Each row was made from one small tree. Brackets hold a mark, then the marks that hang from it, in the order of their numbers. Every link used is in the known rows. Write each row's tree.
Known rows
[k_750 [k_80 k_485] k_922]: [  4  -6   0  22   6  -2 -14  -6   4  19   0   1 -10   9  -8  -6  22  -9
  -1 -22 -14   2  20]
[k_89 k_881]: [-17  -6  22   2   5   1   5  10  -2  -6  -2  -1  -3   7 -15  -7 -17   6
   3  12  -3   0   1]
[k_750 k_80 [k_922 [k_485 k_376]]]: [  6  -9   2   9  -2  -3 -12  -8   2  20   4  -5 -14  21 -22   3  16  -5
   4 -12  -7  11  10]
[k_485 k_80]: [  0   3  -4  -2  -9  -1   2  -2  10   2  -5  -2  -3  -4  19  -1  -1  10
 -10   2  -6   0  -7]
[k_750 k_80]: [ 1 -9  6  6  2 -1 -2  1 17 13 -3 -8  0 11  0  3 -3 10 -3 -6 -8  3 11]
[k_991 k_881]: [-11  -4   5 -10   5  -1   9   4   1  -7  -5   2  10   4 -16  -7 -24  17
   4  -2   2  -5   1]
[k_376 [k_485 k_80 [k_922 k_750]]]: [ 21  12 -14  -5 -10   7   6   0  11  -2   7   5  -2   6  12   0  15 -12
  -6 -11 -12 -11 -11]
[k_376 [k_485 k_80 k_922]]: [ 14  13 -13  -3  -5   8   6  -1   6  -5   3   5   4   2   4   4  10 -11
  -8  -7  -2 -13 -10]
[k_89 [k_881 k_376 k_991]]: [-21   1  17  -9  16  -2  12   5 -13  -6  -1  -1   4   6 -18  -3 -16   1
   7  28  11  -2  -2]
[k_485 k_922]: [ 15   5   7  -3  -9   3 -15   2  17  -1   4   2   2  -4   3  -1  -4  -5
  -2  -2 -11  -7  -1]
[k_922 [k_750 k_80]]: [ 12 -10   5   0  -8  -3  -1   5  23  19   4  -7  -7  18  13  -2   2   9
   1 -11 -22   7   8]
[k_991 [k_881 k_89]]: [-15 -10  17 -13   2   2   2   2  -1  -5  -6   1  15  -9  -9 -12 -34  22
  13  -2   3  -4  -9]
[k_750 [k_80 [k_485 k_376]] k_922]: [ -2  -9   2  21   8  -3 -18  -6   0  18   0   0  -9   6 -11  -7  23  -4
  -5 -14  -7  10  20]
[k_881 k_89 [k_376 k_485] k_991]: [-16   9  11 -17  20   4   4  -8 -19  -4   0   0  26  -4  -7  -8 -22   0
   9  16  21 -10 -20]
[k_80 k_750]: [-1 -3  7 12 -1 -4 -9  9  4  3 -7  0  1 -8 12  5 -4 -2 -7  1 -6  2  6]
[k_80 [k_485 k_922] k_750]: [  5  -2  -3  21  -1  -5 -13  -2  -3  -7   1  10  -4 -21  18   3  22 -18
  -6  -9  -7   0  18]
[k_376 [k_485 [k_922 k_750]]]: [ 17  10  -3  -5  -5   8   0   3   8  -1   8   5   6  12  -4  -3   4 -14
  -4 -12 -10 -11  -6]
[k_80 k_485 [k_750 k_922]]: [ -2  -1   1  30   6  -6 -18  -1 -14   5  -4   9  -8 -11   7  -6  23 -20
  -6 -15  -9   3  18]
[k_750 k_80 k_922]: [ 11  -4   8  13   1   0 -17   2  14  25  -1  -5  -8  16 -10  -2   7  -5
   2 -15 -18   1  10]
[k_922 k_485]: [ -2  -4   1  -4  -3  -4   2 -11  -6  -3   3  -2  -3  15 -11   2  -4  -1
  -1  -6   0   1   0]
[k_89 [k_881 k_376]]: [-15  -2  13  -2   8   2  12  10  -7 -11   1  -7  -2   7 -19  -4 -22   5
   9  17  11  -1   6]
[k_376 [k_485 [k_80 k_750] k_922]]: [ 15  12 -14   5  -5   6   4   2   4  -4   0   7   1  -7  12  10  16 -18
  -8  -7  -4 -11  -7]
[k_922 [k_485 k_80 k_376] k_750]: [  5  -8 -10 -10 -18  -6   5 -11   0   3   9  -3 -17  12  10   0  18   8
  -3  -1  -6  16  -8]

Write each row's tree
[ -3  12   9 -19  14   6  -2  -7 -13  -4   5   4  23 -10  -6  -4 -16  -7
  13  14  15 -13 -20]	[k_881 k_89 [k_376 [k_485 k_922]] k_991]
[  0   0  -4  10  -8  -5 -18   2   2   6  -7   1 -11 -16  15   3  15   3
 -13   9  -1  14  -3]	[k_485 [k_80 [k_750 k_922]] k_376]
[ -6  -4  -4   5  -6  -6  -8   4   2   0  -8  -1  -5 -20  23   7   8  13
 -16  15   5  14  -3]	[k_485 [k_80 k_750] k_376]
[ -5   2   0 -18   8   9  14   2 -11 -16   2   0  19  -6 -18  -5 -30   7
  21  -3  17 -12  -7]	[k_991 [k_881 k_89 [k_376 [k_485 k_922]]]]
[ 17  -7   5  -4 -14  -1 -18   3  23  11  10  -3  -7   1   8   2  11   6
  -3   1 -15  12   4]	[k_485 k_376 [k_922 [k_750 k_80]]]
[  1   9 -17 -16   5   5  24   2  -7 -17   1   1  10   2 -15   4 -13   3
   9  -3  17 -12  -1]	[k_991 [k_881 [k_376 [k_485 k_80 k_922]]]]
[ -5  -6 -11   2 -10  -7   2 -10  -8  -4  -1  -3 -12  -4   6  12  15   3
  -7   7   7  13  -3]	[k_922 [k_485 [k_80 k_750] k_376]]
[  1 -13   1   6  -2  -5  -2  -2  10  13   5  -4  -8  11  11  -6  16   9
  -5 -11 -13  15  15]	[k_922 [k_750 [k_80 [k_485 k_376]]]]
[ 21   6  -9   6 -20  -1 -11   4  19  -1   0   6 -10 -22  31  12  16 -10
  -5   0 -15  -2  -2]	[k_485 [k_80 k_750] k_922]
[-15   4   0  -3  11   5  25   7 -15 -14   0  -5  -1   9 -17   1 -11  -1
   6  14  16  -6  -1]	[k_89 [k_881 [k_376 [k_485 k_80]]]]
[ -3  -5  -2  20   0  -6 -18  -3  -9  -8   0   9  -3 -27  13   3  24  -9
 -12   1   3   8  16]	[k_80 [k_485 k_376 k_922] k_750]
[  0  13 -18  -6   7   5  20  -1 -10 -10   0  -6   8   7  -3   3  -6   0
  -4   4  19  -8  -3]	[k_881 [k_376 [k_485 k_80]]]
[  5  10 -11  11   3   4   3   3  -5   1  -5   5   0   4   3   5  14 -13
 -10 -10  -2  -7  -6]	[k_376 [k_485 [k_80 [k_750 k_922]]]]
[-14  -5   9 -17   5   2  10   2  -8 -12  -3  -4  16  -8 -10 -10 -38  21
  22   3  15  -3  -5]	[k_991 [k_881 k_89 k_376]]
[ 11   3  -5  -6 -16   1 -14  -2  14  -3   2   1  -6 -19  16   5  10   9
 -12  12  -2   6  -8]	[k_485 k_80 k_376 k_922]
[  8   4  -4  13 -11  -3 -11   4   7   9  -7   3 -12 -10  20   2  14  -6
  -6  -4 -13   2  -2]	[k_485 [k_80 [k_750 k_922]]]
[  6 -17  -2  -4 -10  -7   3  -8   6  13  10  -9 -15  24  -4   4  15   8
   2  -7  -8  20   7]	[k_922 [k_485 k_376] [k_750 k_80]]
[ -5   5 -18  -9  11   1  27   4 -13 -15  -5   0   9   2 -10   6 -14   5
   7  -1  20  -7   2]	[k_991 [k_881 [k_376 [k_485 [k_80 k_750]]]]]
[  7  -1   3  17  -4  -7 -15   0  -5   9  -2   3 -11   3  -3   4  12 -19
   2 -10 -11   3   6]	[k_80 [k_750 [k_922 k_485]]]
[-15   3  19 -18  11  -1  -6  -7 -10   1  -1  -2  20 -13   4  -9 -26   8
  11  22  12  -3 -17]	[k_881 k_89 k_376 k_991]
[-20   8   4 -10  19   1  24   4 -16  -9   0   2   4   8 -17  -1  -6  -4
   3  25  16  -8  -9]	[k_89 [k_881 [k_376 [k_485 k_80]] k_991]]
[-12   1  -5 -17   8   7  23   0 -14 -15  -3  -2  17  -6 -11  -5 -28  15
  18   0  21  -9 -11]	[k_991 [k_881 k_89 [k_376 [k_485 k_80]]]]
